Each row comes from the steps of one walk. Every step used is in the known rows, and no mark comes twice. Write the walk behind each row, first mark first.
In the rows, zero is written as 128.
Known rows
Z -> N -> T -> R: [108  63 158 174 194 157 114  67 105 169 177  88 161 108 104 144 171 125
 183  93 167 110 195 137]
K -> X: [ 96 145  87 155 143 151 202 142  99 164 103 158 130 118 106 104 135 130
 131 128 108 140 154  97]
T -> X: [104 135  99 146 157 170 186 109 122 156  93 114 103  90 146 130 108 107
  92 131 142 129 104 118]
T -> R -> Z -> V: [151 114 116 114 149 132  85  44 154  92 119 138 115  93 126 150 130 134
  95 166 122 108 157 176]
N -> Z -> V -> T -> R: [ 97 122 105  94 127  95  39 115 129 124 122 107 127 115 136 165 136  96
  90 126 139 127 137 153]
R -> T -> V -> Z -> N: [153 133 151  96 119 138 156 118 154 100 170 134 128 161 175  54 106 157
 136 116 136 134 142 112]
T -> V -> Z -> R: [168 128  85  88  97 115 167 126  84  79 143 102  91 158 144  92  90 165
 111 143 131 117 123 128]
R -> Z -> V: [171 127 107  97 126 115  87  73 195  45 131 157 107  99 130 110 159 160
 106 129 122 103 113 171]
X -> T -> R -> Z: [125 140 159 169 142 133 141 114 141 134 111 200 130 106 125 180 152 100
 118 196 130 174 137 157]
R -> T -> N -> Z -> V: [124 137 155  89  90 135  76 133 171 134 133  89 138 144 146 112  92 154
 128 101  85  97 108 123]
N -> Z -> V: [123 125 109  95 109 122  70 110 159  88 141 105 104 132 144 142 133 149
 113  88 107 114  99 136]
V -> T -> N -> Z: [118 131 155 122 105  81  89 183 122 148  86  95 162 105  93 136 123  83
 123 138 154  97  90 134]
R -> Z -> V -> T -> N: [178 130 129  81 110  80  50 109 183  69 100 151 145  74  97 104 156 122
 100 156 157  77 118 177]
X -> T -> V -> Z: [153 170 152 108  90 128 161 168 138  95 137 211 106 141 151 108 142 135
 102 179 164 175 110 125]
V -> Z: [135 151 135 135 117  97 166 131 112 104 167 155 122 115 122  88 122 159
 134 112 120 117 100 116]
K -> X -> T -> R -> Z -> V: [127 155 111 144 150 142 128 111 131 149  95 230 136 114 114 157 142 108
 102 183 110 169 193 122]
N -> Z -> R: [111 104  86 140 117 106 133 137  87 120 135  52 107 162 132 166 101 137
 150  83  74 124  94 122]
X -> T -> N -> Z -> V: [140 142 168 104  76 128  69 153 156 122 121 153 134 113 110 158 136 128
 124 140 125 120 100 123]
N -> T: [ 98 117 141 164 158 146 135 132 133 151 166 119 134 133 123 124 186 148
 161  97 154 135 131 146]
N -> Z: [109 127 135 143 125 123 126 145 139 120 119  97 116 145 135 155 119 122
 135 101 105 129  77 123]
K -> X -> T -> R: [ 78 154 114 175 147 161 194 147  78 206 100 207 140 113 106 157 139  96
 122 179 117 190 190  98]
K -> X -> T -> V -> Z -> N: [155 155 135 131 129 139 181 160 112 134 121 220 141 143 119  93 132 117
 134 152 150 163 175  73]
R -> Z -> N -> T: [170  87 173 171 189 122  98  88 181  94 156 128 160 125 107 123 181 132
 185  88 150  99 134 154]

Write each row's walk
[120 145 119 158 107 124 158 193  70 190  86 138 151 153  84 166  91 108
 151 138  78 140 139  73] | K -> X -> T -> N -> Z -> R
[129 149 132 109  96 167 163 157 146 110 114 188  99 128 151 126 169 123
 102 188 171 186 124 142] | X -> T -> V
[110 109  99 123  94 132 167 125  84 157 149  56 130 133 124 105  92 165
 160 113  72 105 139 125] | Z -> R -> T -> N
[ 73 119 107 140 145 108 135 121  84 166 114 130 141  77 114 140 158  82
 105 170 169 147 162 158] | V -> T -> R
[141  99 128 129  93 112 116 142  87 138 107  31 131 139  93 160  72 136
 154 112  87  73  94 116] | T -> N -> Z -> R
[107 133 101  85 111  83  48 137 152  97 130 120 122 118 139 138 156 115
 101  98 137 124 105 147] | N -> Z -> V -> T
[ 81 122  61 138 142 153 194 114  85 170 135  69 103 140 174 123  82 136
 122 101  78 147 132 114] | Z -> R -> T -> X
[101 138  66  81 137 119  93 104 139 124 113 140 111  61 145 107 158 105
  62 129 177 125 139 147] | Z -> V -> T -> X
[113 137 178 129 104 137 123 160 153 158 118  83 149 155 139 121  82 134
 144 110  83 111  90 113] | R -> T -> N -> Z
[169  93 165 179 213 140 112  83 179 119 123 119 154 121 122 136 145 103
 154  93 159 100 127 141] | R -> Z -> N -> T -> X
[135 128  87 130 109  81 173 122  60 104 181 110 112 133 116 103 102 173
 150  99  91 110 116 114] | V -> Z -> R
[153 118 147  85  86 126  59 118 151 108 112  78 128 113 103 136 100 145
 119 114 117  64  97 128] | T -> N -> Z -> V
[141 122 170 131 102 125 111 149 131 137  93  73 141 125  95 146  87 123
 140 124 113  77  78 118] | T -> N -> Z
[132 127 143 185 176 142 162 115 114 170  98 210 162 114  95 158 141  85
 147 167 120 162 198 102] | K -> X -> T -> R -> Z -> N
[148  76 151 128 166 167 117  96 148 117 162  95 137 136 128 102 180 139
 165 101 194 113 166 141] | Z -> N -> T -> V
[124 142 170 138  87 143 152 159 127 149 120 170 139  86  94 134 153 127
 140 169 145 132 113 124] | X -> T -> N
[107 140  94  94 136 102  58 132 151 122  98 109 118 112 154 151 123  85
  72 104 145 126  98 132] | N -> Z -> V -> T -> X
[154 140 156 121 142 135 125 149 138 113 156 136 123 173 144  94 143 153
 127 127 178 129 128 138] | N -> T -> V -> Z
[ 91 119  96 138 118 113 138 147 105 138 151  56 115 189 165 150  91 142
 154  75  50 147  99 117] | N -> Z -> R -> T
[147 119 164 166 190 119 134 103 118 145 179 124 156 124 124 104 123 129
 162  66 161  98 133  93] | V -> Z -> N -> T -> X
[117 118  95 108 108 132 133 151 118 119 127  50  98 211 183 141  77 138
 127 108  76 150 107 125] | N -> Z -> R -> T -> V
[143 109 172 169 156 135 128  86 141 125 131 186 147  95 113 172 162  96
 146 172 140 154 157 145] | X -> T -> R -> Z -> N
[140 186 123 131 112 139 193 189 112 143 102 234 126 155 129  99 121 121
 106 177 141 183 152  84] | K -> X -> T -> V -> Z
[155 122 118 121 136 121 130 141  97 114 170  98 117 187 142 106 126 165
 141 115 155 125 141 137] | N -> T -> V -> Z -> R
[114 141 122  94 111 175 171 137 163 119 128 124 103 157 187  78 125 149
 107 151 132 162 130 143] | R -> T -> V
